Known rows, with every way that one mark hangs from another
{kiba {masi {sazakav {deru {negiz gare}}}}}: [ 1.88  1.78 -2.17 -0.26  0.00 -0.08 -2.16  2.18 -1.55  1.19 -2.26  0.62
 -1.53  0.23 -1.76 -1.89  1.65 -0.44 -3.10 -1.86  4.16  0.67]
{gute {negiz {deru {sazakav masi tifo}} gare}}: [ 1.14  2.76 -2.99 -0.81 -2.38  0.96 -1.52 -2.58  1.93 -0.37  0.28  1.81
 -2.88  0.11  2.67  0.15 -0.64 -0.95  0.11 -2.06 -0.34  1.08]
{negiz gare {gute sazakav}}: [ 3.34  1.88 -2.12  2.14  0.28  1.00  0.49 -1.95  2.55 -0.50  0.77 -0.90
  0.06  3.37 -1.15 -1.67 -1.55 -0.99 -1.17 -1.91 -0.41  2.97]
{tifo {sazakav {deru negiz} masi}}: [ 2.38 -0.54 -0.97 -0.88 -2.85  0.10 -0.40 -0.64 -2.80  2.36 -0.44  0.65
 -0.34 -4.47 -0.90 -5.35  2.42 -1.90 -1.37 -4.08  1.48  0.18]
{gare {negiz {deru {sazakav masi tifo}} gute}}: [-1.74 -1.56 -2.23  1.46  0.58  0.88 -0.44 -5.59  0.51  2.32  0.70  1.38
  0.51  0.72 -0.51 -2.37  0.77 -3.33 -0.72 -4.65 -0.49  2.02]
{masi {sazakav {deru {negiz gare gute}}}}: [-0.36  0.94 -2.36  0.85  1.98  1.21 -2.20  1.57 -0.85  0.67 -1.18  0.27
 -0.02  0.08 -1.02 -1.26  1.83 -1.44 -1.64 -2.44  1.40  1.48]
{deru negiz}: [ 4.29 -0.89 -2.53  0.24 -0.51  0.20 -0.21 -0.23 -0.53  2.50  2.38 -2.13
  1.86 -1.22  0.01 -3.13  1.96 -1.59 -2.01 -4.11  1.90  1.59]
{masi {sazakav {deru {negiz gare}} tifo}}: [ 1.89  1.69 -2.28 -0.10  1.53  0.69 -1.33  1.06 -1.14  0.95 -0.36 -0.53
 -0.06 -0.77 -0.59  0.68  1.92  1.06  0.20 -2.56  1.99 -0.70]
{deru {negiz gare} sazakav}: [ 4.58 -0.48 -2.99 -0.57 -3.51  1.10 -0.41  1.73  0.60 -0.46  0.55 -1.19
  0.06 -2.46  0.10 -1.08  3.04 -1.57 -2.94 -2.26  1.79  3.66]
{gare {negiz {deru {sazakav tifo}}}}: [ 2.50 -2.21 -2.79  1.13 -1.04  1.18  0.60 -4.42 -0.01  1.75  3.88  1.91
  2.58 -0.43 -0.14 -1.17  0.92 -1.92 -1.24 -4.32  0.11  1.22]
{negiz gare {gute {sazakav masi}}}: [ 1.30  2.57 -1.58  1.69 -0.34  0.48  0.29 -3.48  2.02 -0.05 -1.20 -0.94
 -2.29  3.47 -0.55 -2.15 -1.70 -1.70 -0.80 -2.00 -0.52  2.85]
{gute sazakav}: [ 5.27  1.34 -1.75  0.95 -1.29  0.03  2.50 -3.14  0.75  1.95  3.07 -0.62
  1.73  1.91 -0.55 -2.74 -0.33 -1.01 -1.38 -4.13  0.10  0.67]
{sazakav {deru {negiz gute}} masi tifo}: [-1.92  0.84 -0.91  0.20  0.41 -1.05 -1.50 -0.53 -0.96  3.75 -1.75 -2.44
  0.50 -0.56 -1.57 -3.05  2.07 -0.33  0.59 -4.69  0.81 -0.14]
{negiz deru gare}: [ 3.63 -0.08 -1.77  2.47 -0.54  2.83 -1.47 -2.35  0.12 -0.54  2.74  2.02
 -0.33  1.54 -0.67 -0.60 -2.27 -2.67 -1.55 -0.92 -0.68  3.43]
{deru sazakav}: [ 4.80 -0.07 -1.78  0.57 -3.91  0.70  1.10 -1.74  0.20  1.79  3.36 -0.87
  2.38 -2.15 -0.83 -2.75  1.92 -2.19 -2.75 -4.82  0.43  1.22]
{kiba {masi {sazakav {deru negiz}}}}: [ 1.73  1.36 -1.85 -0.55  0.60 -1.13 -0.95  1.41 -2.17  3.78 -0.86  0.78
  0.35 -0.17 -1.86 -3.67  2.97 -1.09 -3.21 -4.47  4.28 -0.93]
{kiba {masi {sazakav {deru {negiz gare gute}} tifo}}}: [-0.29  2.76 -2.18  0.15  3.93 -0.69 -3.25  2.82  0.15  1.94 -3.76 -0.62
 -1.11  1.62 -2.75 -1.56  2.14  0.49 -0.85 -2.69  3.59  0.10]
{masi {sazakav {deru negiz} tifo}}: [ 1.54  1.20 -2.16 -0.62  2.05 -0.19 -0.11  0.46 -1.76  3.42  0.84 -0.59
  1.98 -1.42 -0.75 -1.12  3.09  0.19 -0.08 -5.22  2.05 -2.16]
{sazakav {deru {negiz gare}} masi tifo}: [ 0.67  0.93 -1.10 -0.20 -2.44  0.07 -1.65 -0.29 -1.36  0.81 -1.77 -2.30
 -1.67 -1.02 -0.65 -0.42  0.79  0.94  0.52 -1.72  1.14  0.42]
{tifo {sazakav deru masi}}: [ 2.83  0.53 -0.12  0.72 -3.64  0.61  0.08 -3.55 -2.56  2.01  1.23  0.90
  0.18 -3.85 -1.61 -5.28  0.00 -1.79 -1.08 -3.93 -0.11 -0.52]

Rows
[ 1.14  0.63 -1.43  0.05 -1.41  0.78  0.17 -3.42 -0.05  2.60  1.12  1.73
 -0.34 -0.33 -0.95 -1.63  1.25 -2.67 -0.58 -4.94 -0.53  0.88] -> {negiz {deru {sazakav masi tifo}}}
[-1.59 -0.39 -2.31  2.07  2.91  0.16  1.13 -6.76  1.04  2.51  0.56  1.58
  0.01  4.93 -0.29 -2.30 -1.44 -2.21  0.60 -4.07 -0.79  1.30] -> {gare {negiz deru {gute {sazakav masi tifo}}}}
[ 2.02  2.16 -1.14  0.98  1.07  0.17  0.18 -2.55 -1.69  3.19  2.65 -0.25
  2.46 -0.61 -1.42 -0.81  0.79  0.37  0.25 -5.05  0.62 -2.84] -> {masi {sazakav deru tifo}}
[ 1.41  1.71 -0.38  0.78 -4.62 -0.84  2.34 -3.94 -1.62  2.38  0.41  0.20
 -0.15  1.53 -1.06 -2.98 -0.42 -0.69 -1.17 -3.71 -0.63 -0.89] -> {gute {sazakav deru masi}}
[ 1.12  4.18 -1.88 -0.86 -3.21 -2.08  1.63 -3.93  0.31  2.73  0.38 -0.79
 -0.32  1.70  1.82 -2.04 -0.84  2.23  1.38 -4.01 -0.19 -3.50] -> {gute negiz {sazakav deru masi tifo}}
[ 1.63  4.07 -3.09 -0.23  0.19  0.42 -0.22 -3.86  2.58 -0.05 -0.03  2.10
 -3.58  4.35  2.80  0.03 -2.98  0.11  1.26 -1.27 -0.71  0.37] -> {gute {negiz deru gare} {sazakav masi tifo}}
[-1.69  0.30 -1.18  1.78 -0.93 -1.33  1.53 -5.97 -0.28  2.65 -0.32 -1.29
  1.19  2.82 -1.06 -2.46 -0.56  0.29  0.86 -3.95 -0.31 -0.95] -> {gare {negiz {gute {sazakav deru masi tifo}}}}
[ 1.99  0.74 -2.36  0.12 -0.35  1.44 -1.11  1.05 -1.88  0.42 -0.07  0.50
 -0.19 -1.00 -0.22 -0.35  1.63 -0.74 -1.96 -2.03  1.91  0.64] -> {masi {sazakav {deru {negiz gare}}}}
[ 1.29  4.69 -1.98 -0.32 -3.69 -1.11  0.33 -3.20  1.14  0.00 -0.82 -0.92
 -2.22  2.36  2.06 -0.08 -2.05  2.83  1.70 -1.32 -0.27 -1.97] -> {gute {negiz gare} {sazakav deru masi tifo}}
[-0.73  1.35 -2.15  0.25  4.26 -0.27 -1.03  1.16 -0.90  3.89 -0.33 -0.79
  2.24 -0.38 -1.66 -1.94  3.36 -0.25  0.26 -5.61  1.62 -1.47] -> {masi {sazakav {deru {negiz gute}} tifo}}
[ 1.57  2.16 -1.80 -1.02  2.29 -1.59 -1.15  1.62 -1.70  4.32 -1.45 -0.59
  0.65 -0.08 -2.19 -2.50  3.15  0.77 -1.30 -4.82  4.41 -2.23] -> {kiba {masi {sazakav {deru negiz} tifo}}}
[ 2.56  0.92 -2.51 -1.56 -2.40  0.11 -0.63  0.29  0.78  0.42 -1.74 -2.33
 -2.04 -2.31  0.17 -0.41  2.81 -0.69 -0.57 -2.81  1.85  2.24] -> {deru {negiz gare} {sazakav masi tifo}}
[ 0.62  2.37 -2.55 -0.18  2.49 -0.43 -0.22 -0.61  2.52  0.77 -3.31 -2.35
 -2.39  2.95 -0.26 -1.22  0.77 -0.12  1.04 -2.49  0.96  2.34] -> {deru {negiz gare {gute {sazakav masi tifo}}}}
[ 2.36 -0.24 -2.55  1.26  1.24  1.07 -2.16  0.96  1.46  0.10  0.04 -2.25
  0.11  0.33 -0.59 -2.15  0.83 -1.57 -1.60 -1.99  1.40  4.06] -> {deru {negiz gare gute}}
[ 0.19 -0.26 -1.07 -0.12 -0.42  0.12 -1.21 -0.01 -1.74  2.65 -1.53  0.33
 -0.07 -3.39 -1.71 -6.28  2.68 -2.53 -1.23 -4.36  0.87  1.03] -> {tifo {sazakav {deru {negiz gute}} masi}}
[ 1.26  3.42 -1.73 -0.45 -5.05 -1.53  1.79 -3.82 -0.34  2.07  0.74  0.26
 -0.75  1.60  2.18 -3.15 -1.06  0.51 -0.59 -3.35 -0.23 -2.14] -> {gute negiz {sazakav deru masi}}
[ 3.75 -0.24 -2.10  1.34 -2.95  2.85 -0.77 -1.04  0.50 -0.75  2.12  2.99
 -0.32 -0.25 -0.81 -0.45  0.10 -3.11 -2.92 -1.88 -0.92  3.79] -> {negiz {deru sazakav} gare}
[ 2.51 -0.36 -1.86  0.74 -0.22  1.67 -2.34  2.34 -0.54 -0.24 -0.92  0.67
  0.43 -3.20 -1.91 -3.84  1.67 -1.25 -1.09 -1.76  0.94  2.60] -> {tifo {sazakav {deru {negiz gare gute}}}}
[ 1.19  0.97 -1.65 -0.37 -4.08 -0.19  0.70 -0.28 -1.17  0.21 -2.61 -0.06
 -2.63  1.28 -0.20 -1.36  0.69 -0.09 -1.40 -1.32  0.58  1.43] -> {gute {sazakav {deru {negiz gare}} masi}}
[-1.40  0.31 -1.06  0.96 -1.96  0.40 -2.33  0.06 -1.07  0.60 -2.68 -1.51
 -1.69 -0.05 -0.97 -2.39  0.73 -1.39 -1.31 -1.50  0.67  2.61] -> {sazakav {deru {negiz gare gute}} masi}
[ 1.06  1.51 -0.02  1.01 -2.82 -0.54 -0.04 -4.02 -1.81  2.99  1.10 -1.89
  0.90 -0.66 -1.58 -1.94 -0.39  0.49  0.69 -4.22 -0.17 -1.80] -> {sazakav deru masi tifo}
[ 2.83  0.52 -1.75  0.35 -1.81  0.33 -1.45  1.29 -0.79  0.51  0.03 -2.11
  0.85 -1.10 -1.00  0.05  1.15  1.59  0.29 -1.70  1.32  0.43] -> {sazakav {deru {negiz gare}} tifo}
[ 2.80  1.53 -1.30 -0.48 -2.78 -0.38  0.78 -3.49  0.38  2.52  1.24 -1.92
  0.31 -2.15 -0.71 -1.89  1.90 -1.06 -0.39 -5.29  0.52 -0.11] -> {deru {sazakav masi tifo}}
[ 1.56  1.81 -1.19  2.38 -2.07  0.60  0.22 -0.94  0.60 -0.13 -0.17  0.09
  0.61  3.04 -1.96 -1.45 -1.13 -0.10 -0.96 -1.75 -1.29  1.65] -> {negiz gare {gute {sazakav deru}}}
